Each row was made from one path, in order. Every step used is in the known rows, and no mark comes twice. Write each row's path.
Known rows:
B-W-D-K-A-E: -229 165 23 -128 65 100 -65 18 -55 157 -26 -49 90 180 -104 -66 18 -186
 -121 232 270 -283 -114 -59 -346 -446 306 -134 -15 -88 -22 -39 32 -299
 -142 -102 33 95 227 -110 -132 197 -180 -41 66 -15 -39 245 407 3 -252
 155 345 144 -10 218 26 -175 -75 -668
B-W-D-K: -121 -90 42 -63 -54 54 72 -94 -48 143 -67 -40 113 110 -105 -193 -10 -94
 -96 165 29 -289 -80 -44 -163 -17 206 -50 -169 -87 -112 -77 -18 -191 22
 -116 49 59 176 -98 -96 166 -92 55 -30 24 -197 225 263 -171 54 195 227
 86 176 -4 23 -31 -31 -199
K-B-W-D-V: -212 -146 -18 -133 -53 203 186 188 -237 28 -323 50 -235 32 27 -98 -87
 -283 14 312 29 -112 -90 -19 -204 35 138 157 -302 -53 -47 -151 159 -160
 -123 -237 57 -150 15 -312 309 96 -233 97 69 -68 165 118 381 -191 119 -6
 167 -83 -4 84 73 -117 -55 -342
Z-W-B-K-A-E: -73 -4 -342 -156 197 43 -171 25 -14 27 -129 -70 -85 59 -144 45 74 -413
 158 300 175 -138 136 54 -165 -464 153 -15 125 -143 -27 94 518 -280 -291
 -190 44 -179 237 -79 -211 258 -254 402 254 183 -101 -215 247 -349 -491
 -31 305 387 -368 207 193 -258 -169 -514
J-V: -30 53 23 -74 -29 39 -32 118 -28 45 -124 30 -97 72 204 33 2 6 26 136 27
 213 22 120 144 33 -13 -16 -36 9 -60 52 45 89 -249 -107 -52 -31 -18 155
 176 -159 68 -284 51 46 8 -27 55 53 95 85 -54 7 -11 136 -5 -58 -31 -82
E-A: -28 19 -41 52 -34 148 -67 -117 -61 -273 99 -19 -6 14 94 18 -12 -40 -23
 41 -56 -13 -8 -4 -66 59 67 17 16 -119 74 54 -30 -97 -67 -99 -23 -86 33
 -130 -226 26 -124 -76 -20 43 42 99 68 -11 -30 30 -38 -21 -53 427 21 -44
 117 57
Z-W-B-K-A-E-P: -76 27 -377 -103 219 83 -271 -61 -65 -117 63 -120 -52 104 15 -57 62 -440
 89 343 82 -153 131 -38 -225 -528 269 -4 99 -210 -28 115 544 -207 -342
 -137 7 -104 210 -190 -340 266 -326 395 264 197 -79 -346 374 -427 -479
 153 248 362 -397 138 196 -315 -254 -404
Z-W-D-V: -93 -365 -15 -210 106 107 302 228 -114 -105 -316 -157 -261 63 131 -189
 -58 -37 41 85 -58 -205 -39 -173 14 17 80 223 -188 109 -50 -72 527 -97
 -140 -266 132 -206 62 -347 144 114 -153 -32 -167 -47 48 -19 83 -142 -13
 -98 248 199 -41 46 118 20 -89 -237
K-B: -49 1 63 -31 0 89 -61 39 -19 174 -41 97 15 -63 39 38 63 -145 106 76 7 85
 -11 91 -102 -5 -123 34 126 24 44 -43 30 6 -115 -2 -32 -9 -188 57 113 30
 -131 107 96 -53 99 -48 150 -73 41 8 -1 -90 -38 61 75 -71 11 -40
V-D-K: -135 -174 146 -60 -19 102 -115 -16 190 116 -57 -87 196 -61 73 -98 63 201
 -109 -55 -65 13 -109 47 117 -114 -41 -121 211 102 0 91 -136 -139 -168
 -65 -236 -25 -20 13 -80 -11 -66 -31 -39 -21 -147 11 -63 60 87 83 69 57
 76 -61 172 -60 48 -121
A-E: -22 133 -1 -87 108 -32 -127 73 15 12 -12 -107 -30 72 142 151 -7 30 -115
 -23 69 -18 19 53 -3 -461 193 -133 18 32 -62 0 23 -73 -48 35 -34 29 122
 -21 -155 35 5 34 15 -7 86 54 19 209 -332 -85 136 19 -152 105 5 -51 -65
 -421
V-D-K-B: -186 -165 185 -91 -24 175 -196 27 167 280 -56 38 192 -121 107 -52 123 22
 18 20 -37 66 -156 152 1 -115 -137 -88 340 107 109 63 -112 -145 -249 -53
 -275 -52 -214 76 43 25 -204 103 37 -70 -61 -46 87 -70 106 66 30 -28 48
 6 221 -146 43 -140
E-A-W-B-K: -65 33 -399 -17 61 24 -145 -210 -87 -204 20 4 -69 136 -194 32 -3 -326 -1
 222 -101 -251 70 -8 -102 165 377 -173 -288 -328 -70 69 -16 -426 -81
 -153 73 -342 334 -305 -744 246 -319 366 241 217 -69 -30 309 -130 -204
 -6 75 171 -319 429 128 -113 29 -55
W-B-K: -8 -233 -380 -1 39 -53 54 -162 -15 55 -113 -45 -38 69 -188 -76 24 -220
 35 217 -56 -162 24 21 -6 -55 52 -36 57 -192 -91 -37 -158 -128 -61 -71 6
 -249 207 -118 -79 122 -91 364 226 44 -128 -195 169 -302 -59 43 52 169
 -159 -42 98 18 -19 -106
K-A: -70 163 -5 35 -10 44 -52 75 -22 -54 61 95 -28 -5 -139 -25 27 -138 75 73
 168 73 -46 -69 -168 -11 -116 40 114 -30 138 21 45 -28 -112 -22 -8 13
 -60 61 68 -22 -87 -120 78 -20 74 -12 103 -36 47 45 -21 2 -36 164 -9 -88
 -12 -52
D-W-B: -101 -292 -55 -136 149 75 100 -42 20 -93 -14 -191 -18 119 72 -22 -43 94
 51 55 -37 -263 -45 -57 144 15 -4 58 -351 -50 -33 22 323 -96 89 -27 17
 -426 169 -176 -137 106 -161 361 -59 77 -37 -231 128 -204 -116 -135 118
 354 35 -23 25 -23 -41 -191
Z-W-B-K-A: -37 -105 -333 -54 73 82 -81 -11 -48 50 -128 30 -41 -5 -279 -116 85 -431
 243 316 100 -82 88 13 -142 -44 -7 104 95 -157 53 71 493 -222 -236 -231
 37 -199 105 -59 -86 188 -274 349 207 179 -169 -266 196 -540 -173 39 163
 308 -256 144 198 -188 -126 -108
J-V-D: -63 -75 42 -98 -58 50 -224 65 66 10 -189 28 -125 -13 266 21 -29 28 -93
 108 -36 306 32 57 209 -23 41 -58 -32 64 12 118 54 -5 -306 -114 -161
 -168 -79 286 130 -158 50 -334 30 84 17 -2 -177 119 117 88 -154 -27 -133
 25 149 -77 39 -123
Z-W: 24 -43 -6 -60 74 85 -65 138 6 11 -52 -12 -27 -42 55 28 19 -82 128 43 -44
 3 105 30 51 32 16 76 -91 79 -38 72 628 -94 -46 -136 33 42 -41 -15 -97
 61 -92 146 -78 157 -123 -23 -80 -201 -111 -93 103 187 -51 19 101 -141
 -76 62
K-B-W: -102 177 41 2 -95 168 -210 8 -121 183 -80 194 5 -78 -59 79 -24 -310 75
 250 53 88 57 200 -212 18 98 18 -199 -125 -42 16 233 -180 -36 -108 -15
 116 -113 20 91 37 -153 274 114 163 -7 98 246 -278 28 16 65 -134 -23 37
 96 -259 -25 -50
A-K-B-W: -138 91 -5 16 -101 170 -221 98 -110 302 -45 244 -80 -40 73 238 -2 -372
 32 179 86 -6 58 281 -291 9 235 -73 -111 -99 1 30 166 -416 -65 -85 -47
 178 -164 -103 -262 147 -121 350 106 78 -72 54 278 -10 35 -16 105 -234
 44 42 320 -347 -66 -58
V-D: -42 -116 6 -42 -18 51 -145 -42 49 -41 -65 28 -51 -97 65 6 -11 17 -101
 -41 -68 155 26 -65 108 -49 62 -51 26 59 108 56 -18 -106 -72 -1 -129 -86
 -63 112 -80 3 -5 -41 3 43 3 7 -202 79 37 11 -73 -35 -99 -87 142 4 64
 -16
Z-W-B: 44 -184 -96 -145 144 45 -63 -89 -26 -84 -74 -118 -69 18 -31 -43 38 -122
 176 87 -99 -137 134 -12 107 17 61 91 -43 -2 -24 16 560 -86 -68 -113 42
 -233 118 -67 -123 201 -136 419 -124 160 -116 -207 -88 -290 -141 -57 115
 566 -62 -69 61 -39 -57 -34
K-B-W-Z: -13 190 -54 -92 95 98 -239 318 -111 232 -97 48 -40 -30 -156 85 19 -343 1
 256 -121 59 65 13 -16 159 169 -200 -224 -167 -6 -187 192 -184 -53 -87
 -21 -85 -284 -129 0 154 -117 173 194 -264 -40 128 246 -181 7 149 47
 -127 -19 -14 60 -107 -18 -108
A-K-B-W-D: -164 -149 -105 -30 -58 96 -35 -61 -189 284 -70 171 -175 30 32 120 -38
 -386 -9 197 68 -179 11 -17 -399 64 336 -23 -115 -80 43 -108 46 -409 -32
 -34 96 69 -31 -71 -327 319 -170 216 105 -52 1 131 295 81 26 104 105
 -188 23 12 280 -167 -40 -159

Which path is each row?
-155 142 -27 83 -123 304 -283 -51 -189 7 56 184 -90 -29 120 262 -77 -385
 19 213 37 0 45 259 -350 70 340 -81 -95 -214 106 110 141 -483 -124 -203
 -114 135 -118 -232 -482 178 -256 276 104 148 -13 123 376 -27 3 35 61
 -247 -6 482 327 -390 39 -29
E-A-K-B-W
-110 84 -249 82 -88 56 23 57 -2 131 -28 130 9 6 -272 -60 40 -304 54 249
 160 37 -31 22 -294 -62 -66 10 135 -144 83 56 -61 -127 -161 -80 60 -11
 -31 -8 30 14 -139 -73 313 5 -53 -32 265 -230 -23 100 38 -223 -168 163
 147 -152 -56 -75
B-K-A
-14 -283 -95 -138 78 14 124 -74 -73 9 -88 -53 -112 14 38 -93 26 -118 69
 96 -71 -169 77 -221 -83 27 137 143 -126 100 13 -65 463 -77 -39 -115 234
 -43 55 3 -143 218 -134 14 -158 18 -87 70 -51 -124 -151 31 136 227 -104
 -65 48 31 -39 -24
Z-W-D
-175 93 129 -214 37 230 -386 415 32 404 -244 7 52 6 117 22 90 -175 -77
 329 -141 273 -44 201 242 109 130 -341 -66 -113 -50 -24 122 -234 -435
 -227 -287 -193 -338 34 129 12 -165 -121 181 -235 -157 86 248 -126 212
 305 59 -54 66 69 244 -254 10 -293
J-V-D-K-B-W-Z
-150 323 179 -73 60 63 -150 173 62 171 125 72 199 74 -179 -19 125 -38 82
 31 168 -84 -63 39 -173 107 16 -216 -4 -12 43 136 90 -280 -205 -11 -36
 71 14 -152 -398 93 -257 4 47 107 -36 47 270 62 -14 37 190 114 -13 219
 68 -237 -87 -141
D-K-A-W
-80 -93 -368 15 15 -11 -14 -121 -43 -1 -61 19 -48 59 -318 -119 20 -366
 115 305 142 -86 -29 -34 -178 -52 -2 5 166 -241 69 -34 -119 -133 -181
 -99 7 -260 170 -55 31 149 -188 204 300 20 -68 -211 261 -343 -38 98 19
 161 -179 105 89 -62 -53 -137
W-B-K-A
-199 -117 -153 5 -90 215 -102 -168 -264 17 9 150 -169 47 93 147 -70 -414
 -49 253 -1 -194 -3 9 -444 110 425 -13 -129 -182 122 -56 27 -484 -75
 -172 75 24 -29 -216 -549 330 -301 127 89 10 50 217 384 87 42 114 56
 -216 -35 439 279 -215 61 -108
E-A-K-B-W-D
-193 -283 116 -141 19 102 159 -110 34 298 3 -75 140 30 51 -184 153 -13
 49 122 -4 -270 -168 -40 -204 -37 -121 -4 259 87 11 -145 -233 -44 -167
 -14 41 -60 -54 -31 55 204 -220 -13 22 -206 2 42 315 -71 94 133 150 59
 129 49 87 61 18 -196
W-D-K-B
-46 0 -345 -61 109 -88 -62 -131 -33 102 -97 23 -46 122 -289 18 21 -260
 49 161 -45 -251 88 38 -46 100 288 -175 -278 -217 -137 21 21 -344 -67
 -54 93 -286 302 -209 -525 251 -193 460 248 193 -97 -105 244 -146 -194
 -3 147 186 -293 -32 97 -86 -83 -111
A-W-B-K
68 196 -99 -36 86 42 -162 254 -128 6 -105 -22 -48 51 -210 31 -46 -225
 -113 152 -172 -31 57 -77 90 193 298 -223 -337 -214 -86 -165 175 -209 56
 -82 27 -115 -112 -187 -101 125 -27 81 103 -241 -120 187 94 -123 -19 185
 40 -22 37 -52 6 -35 9 -99
B-W-Z
-89 219 -87 -88 147 -26 -217 -77 -91 -86 32 73 -69 64 -268 50 65 -213
 145 105 135 -75 46 -129 -100 160 133 -77 -205 -103 118 14 141 -271 -147
 13 50 -268 191 -113 -444 194 -268 243 99 163 106 -111 84 37 -98 -27 20
 411 -212 94 -27 -114 -35 -161
K-A-W-B
-168 -426 -291 -174 4 152 -58 23 48 57 -293 -105 -145 71 201 -50 -80 -29
 -32 296 -43 11 17 80 265 -57 68 16 -335 -106 -149 186 242 -226 -253
 -245 -103 -577 158 74 -37 -46 -162 83 222 172 -186 -291 142 -215 -48 1
 25 129 -235 42 315 -167 -29 -314
J-V-D-W-B-K
-69 103 -81 -41 90 99 -234 269 -120 305 -86 111 -104 12 -53 225 -19 -380
 -33 196 -112 3 62 121 -153 167 308 -262 -87 -166 24 -161 93 -418 -82
 -56 -33 -30 -300 -281 -306 289 -111 265 191 -325 -77 80 300 66 31 135
 93 -224 27 24 302 -200 -41 -126
A-K-B-W-Z
-132 324 -222 14 -10 26 -107 123 -43 152 -5 209 -40 35 -347 49 66 -321
 62 199 193 -21 77 -16 -308 106 127 -114 -206 -136 41 110 124 -351 -169
 -36 84 4 97 -86 -427 78 -203 53 355 133 -32 45 316 -47 -147 30 132 -217
 -336 176 158 -263 -117 -67
B-K-A-W
-120 47 -355 -87 116 -48 -115 -80 -21 25 -55 -89 -62 137 -195 26 42 -308
 33 282 207 -153 0 24 -193 -502 120 -126 239 -198 -16 -17 -79 -193 -211
 -67 -13 -216 268 -70 -116 175 -168 240 349 30 11 -168 323 -166 -347 10
 190 213 -316 194 93 -114 -91 -574
W-B-K-A-E
-62 265 -31 -20 33 80 -181 -53 -67 -255 128 81 -23 68 -15 133 -11 -55
 -23 -6 -51 -59 75 -13 -92 223 335 -140 -336 -137 27 115 155 -332 -58
 -73 61 -60 113 -222 -676 90 -224 32 32 187 75 184 128 181 -136 -37 13 4
 -203 462 31 -147 55 54
E-A-W
-191 -157 50 -81 41 32 172 -60 39 128 79 -54 133 112 -147 -261 104 -21
 20 118 150 -225 -184 -203 -256 -25 -102 0 274 30 92 -104 -202 -97 -176
 -38 44 -44 43 -31 22 144 -182 -237 -25 -179 -2 47 242 -14 96 203 115
 128 103 145 5 48 21 -240
W-D-K-A
-158 -58 25 15 -43 217 -165 -77 -97 1 130 101 -65 -39 249 234 33 -202 71
 69 21 -35 -27 185 -278 59 144 -45 215 -106 163 60 -109 -319 -171 -75
 -103 4 -176 -216 -437 178 -248 92 55 -70 73 -15 248 170 19 -16 -23 -210
 -28 505 275 -231 67 7
E-A-K-B
-147 -66 64 -166 98 -42 69 -64 35 149 5 -49 89 161 -82 -86 72 99 -34 -3
 -36 -378 -93 -158 -131 120 233 -228 -159 43 -82 -55 -113 -291 -71 35
 123 -38 202 -176 -519 257 -184 14 -61 -33 -60 160 194 233 -30 105 222
 196 1 -25 28 25 -16 -206
A-W-D-K
-161 -103 187 -128 -52 116 -156 88 122 193 -137 -37 70 10 252 -81 39 171
 -92 86 -27 181 -110 169 266 -64 -57 -182 164 91 -52 145 -69 -72 -373
 -155 -268 -88 -91 155 103 -157 -25 -285 8 45 -127 -59 -24 74 164 151 -5
 80 75 66 191 -118 37 -201
J-V-D-K
-225 -264 -269 -169 1 170 -113 78 37 62 -241 -22 -129 86 57 -59 -31 -185
 72 387 132 90 -47 16 65 -66 -8 28 -235 -140 44 200 306 -278 -387 -265
 -126 -591 79 113 28 -81 -268 -32 277 172 -90 -289 248 -293 -12 50 -22
 90 -270 190 300 -259 -68 -366
J-V-D-W-B-K-A
-199 -79 -341 -95 212 148 -67 -24 -50 -173 133 -208 12 190 105 -37 -64
 -248 -15 292 134 -298 -47 -46 -210 -520 212 8 -172 -253 -35 122 266
 -237 -181 -51 1 -302 297 -297 -334 128 -334 323 274 139 8 -352 548 -269
 -459 76 255 155 -323 170 176 -272 -228 -563
D-W-B-K-A-E-P
-124 -272 43 -112 17 173 -56 85 106 -60 -73 -79 23 -30 174 29 -67 152
 -69 -57 -24 -1 -29 -89 111 -60 33 31 -368 97 64 142 363 -192 52 -46 -71
 -274 -48 -7 -173 -31 -110 28 -58 100 -50 -45 -80 32 -71 -127 12 -78 -57
 -32 190 -136 10 -135
V-D-W
-131 -167 -63 -95 -36 110 214 140 -218 -114 -304 -59 -242 121 -16 -160
 -197 -177 -111 236 1 -175 -69 -133 -124 34 226 104 -409 -85 -121 -110
 128 -191 6 -227 78 -132 183 -388 187 40 -129 -24 -7 -16 71 179 239 -118
 72 8 177 -28 4 16 26 -23 -53 -301
B-W-D-V
-256 -251 -22 -86 -31 192 148 233 -260 174 -280 60 -296 86 143 50 -119
 -310 -6 207 59 -177 -99 66 -315 38 277 31 -182 -53 -30 -120 82 -407
 -153 -241 18 -68 -25 -472 -27 217 -225 164 52 -119 107 71 432 64 168
 -50 220 -223 40 104 337 -209 -100 -350
A-K-B-W-D-V
-110 271 -32 -12 136 58 -231 39 -49 -164 243 -53 -4 79 166 48 28 -127
 -69 103 195 19 3 -87 -264 -473 160 -43 114 -95 85 49 67 -35 -211 65 -46
 96 66 -97 -189 47 -151 -105 90 5 167 -119 228 113 -295 153 88 39 -213
 176 -8 -189 -157 -378
K-A-E-P
-100 261 2 -66 117 -1 -169 144 -9 -19 60 -9 -20 67 9 121 30 -95 -20 87
 263 3 -18 -14 -174 -456 95 -85 148 -8 92 24 57 -82 -186 2 -22 57 79 21
 -83 31 -67 -81 89 -21 145 2 113 145 -291 -38 103 33 -186 243 -21 -152
 -45 -466
K-A-E
2 -245 -346 -97 96 10 -17 -139 -4 39 -166 -79 -51 29 -158 -114 30 -292
 133 221 -76 -163 157 56 45 -42 111 68 -41 -98 -94 51 434 -198 -123 -190
 49 -201 168 -112 -124 221 -184 481 161 199 -254 -250 116 -492 -195 -32
 178 349 -216 -56 201 -105 -115 -39
Z-W-B-K
-171 246 111 -57 137 135 -189 72 65 -32 286 -148 227 143 200 -66 72 -4
 -68 73 192 -110 -134 53 -216 -523 74 -196 349 -88 31 110 -46 -83 -297
 39 -144 162 75 -167 -178 51 -200 -75 44 -32 22 -118 401 66 -232 263 200
 147 -22 250 43 -241 -155 -452
D-K-A-E-P
-232 -229 -311 -168 165 134 -156 32 88 -12 -133 -148 -70 76 -17 65 -35
 -184 -49 270 157 -141 -40 -68 -65 -546 204 -70 -138 -120 76 154 266
 -380 -175 -125 -83 -496 212 -70 -272 122 -297 271 270 119 -44 -235 240
 -151 -444 -120 197 131 -422 161 293 -240 -82 -699
V-D-W-B-K-A-E
-103 51 -367 -30 172 28 -187 -150 -110 -136 119 -84 -34 149 -27 -52 -6
 -359 -6 302 138 -160 5 -43 -242 -518 252 -102 204 -274 -13 49 -87 -124
 -276 -16 -42 -163 310 -166 -234 180 -258 237 353 14 44 -300 421 -171
 -371 206 127 184 -355 108 111 -179 -186 -478
W-B-K-A-E-P
-161 -311 102 -226 101 163 96 52 25 325 -34 -58 117 -46 73 -175 180 -95
 166 138 -30 -207 -79 -38 -161 3 -67 93 151 149 52 -36 380 -132 -242
 -170 95 4 -116 -47 -31 265 -292 164 -78 -40 -118 22 246 -276 -35 76 238
 229 62 51 149 -97 -55 -148
Z-W-D-K-B
